(in the rows, 128 means zero)
Known rows, with every step that occurs:
nalod sobap: [137  88 174 123 143 148 132 151 125 129 122 109 110 182 117  98 128 103
 157 158 146 149  88 131  78]
sobap nalod piti gonop: [105  86 123 131 113 153 137 155 132 112 168  97  96 182 133 126 101 122
 158 180 125 122  65 149  69]
sobap gonop vori: [102 102 161 145 135 120 137 117  99 146 145 112  85 148 110 109  59  93
 136 160 148 118  90 151  91]
piti gonop sobap nalod bisez dapuvo: [117 100 189 153 133 101 112 142 123  91 166 126 120 134 109 131  88 105
 103 167 115 129  80 152  68]
vori gonop sobap nalod: [ 78 112 126 121 156  96 145 128 131  82 132 111 105 182 127 111  75  87
 140 170 112 113  51 145 140]
favaval bisez nalod sobap gonop vori: [126  72 184 144 152 117  92 126 104 156 132 124  80 145  99 123  93 131
 100 159 138 149 117 184 113]
bisez nalod piti gonop: [103  90 152 129 113 177 122 156 115 133 154 114 103 172 120 145 101 121
 165 159 127 117  80 185  46]
nalod piti gonop: [131  96 134 124  99 173 139 147 116 135 166 107 110 175 123 138 118 116
 165 179 130 108  85 156  45]
piti nalod: [ 82  91 184 132 123 152 152 124 126 125 132 121 112 160 124  92 107 119
 134 188 136 117  80 162  66]
bisez nalod sobap gonop piti: [103  76 163 141 159 151 125 170  99 159 127  83 132 154 107  89  61 120
 144 130 135 134  72 188  88]
nalod sobap gonop piti: [127  82 142 134 145 145 139 160  99 157 137  82 140 153 110  87  76 117
 145 151 140 124  80 161  85]
vori gonop piti nalod bisez: [115 119 153 151 108 129 174 158 118 135 128 124 139 124 132  94  88 119
 115 219 122  86  73 162  75]
nalod sobap gonop vori: [131  98 162 137 151 116 118 126 109 150 127  98 102 156 109  99  91  94
 138 144 165 137 102 149 111]
piti nalod sobap gonop vori: [109 101 165 139 153 112 121 109 112 152 114 105 125 145 116  84 100 113
 115 153 166 125 107 178 117]
vori gonop: [ 97 111 146 130 120 143 154 157 123 111 135 121  95 165 128 123  95  83
 138 190 120 102  56 149  81]
favaval bisez nalod sobap: [128  60 197 129 145 149 107 150 122 130 130 130  87 172 109 122 132 138
 120 175 119 159  99 168  82]
bisez nalod piti: [ 82  88 170 121 141 149 135 163 114 139 150 102  90 190 114 129  90 138
 175 159 128 151  80 154  63]
bisez nalod piti gonop vori: [123 102 154 131 111 157 117 134 116 150 136 129  85 163 123 145  83 112
 174 145 150 115  99 180  64]
bisez nalod sobap: [111  79 190 129 158 154 116 158 128 129 114 112 101 185 115 101 112 108
 156 138 140 160  84 160  78]
nalod piti: [109  96 151 116 126 146 153 154 114 139 158  99  99 190 117 127 105 132
 177 179 130 143  83 125  61]
gonop vori: [127 101 175 136 122 133 144 119 117 140 128 136  73 162 117 108  81  91
 168 161 159 130  94 128  79]

Rows:
[110  84 159 136 153 134 126 146 111 135 145  83 123 166 106 101 105 106
 125 156 137 139  85 153  90] | nalod sobap gonop
[105  61 185 139 156 136 100 147 105 137 150 107  97 152 100 121 109 140
  89 175 109 149  95 188  93] | favaval bisez nalod sobap gonop
[128  82 163 125 133 158 150 148 121 152 108 111 151 155 127  67 111 133
 149 164 150 122  84 168  81] | gonop piti nalod sobap
[ 98  91 164 133 116 162 171 137 113 149 126 121 131 149 129  79  78 133
 152 182 138 104  73 167  60] | gonop piti nalod
[123 107 131 126 126 149 156 159 123 141  99 110 160 147 137  84 107 116
 132 179 140  95  69 183 101] | vori gonop piti nalod sobap
[147 104 159 140  98 161 132 111 121 134 134 146  86 145 125 120  91  77
 156 163 156  96  92 161  60] | piti gonop vori
[149 107 133 127  98 152 135 123 115 150 149 126  93 162 129 141 101 107
 175 166 157 107 105 154  66] | nalod piti gonop vori
[ 74  89 151 144 124 149 164 136  99 155 145  95 143 129 121  79  57 133
 120 181 130  92  69 191  75] | sobap gonop piti nalod
[ 88 119 173 149 154  66 131 165 124  84 153 118 112 146 113 133  74 100
  93 182 106 137  61 133 108] | vori gonop sobap nalod bisez dapuvo
[110  71 212 144 109 140 129 159 109 123 171 145  81 139 101 150 106 142
  94 202 106 145  84 156  41] | favaval bisez dapuvo
[106  98 203 149 126 130 153 128 124 127 142 125 118 147 121  90 120 125
 113 209 131 125  97 140  56] | piti nalod bisez
[109  94 142 126 133 132 127 106 129  92 144 119 108 167 123 107  89  89
 145 155 124 106  65 160  98] | piti gonop sobap nalod
[112  83 180 127 142 145 135 133 132 128 114 113 133 168 125  78 138 121
 133 169 148 135  92 160  85] | piti nalod sobap
[107  92 213 161 112 132 155 171 106 150 145 129 142 110 112 101  81 147
 101 194 128 126  83 161  31] | gonop piti nalod bisez dapuvo
[108 100 143 109 136 150 117 120 108 126 152 114 123 184 107 144  99 118
 173 138 123 115  93 189  78] | bisez nalod piti gonop sobap
[126  98 127 133 109 131 128 132 131 130 150 115  78 170 137 123  83 113
 169 167 149 118  85 144  88] | sobap nalod piti gonop vori
[122  95 183 151 115 140 166 143 112 150 135 123 135 132 126  78  89 137
 130 204 134 112  89 147  53] | gonop piti nalod bisez
[ 97  97 203 147 160  76 129 149 119 100 161 117 107 153 101 119  78 119
 110 169 118 165  82 119  85] | gonop sobap nalod bisez dapuvo
[ 98  95 171 162 125 127 160 141  96 157 154  98 147 116 115  81  67 139
 100 202 126 102  87 166  67] | sobap gonop piti nalod bisez
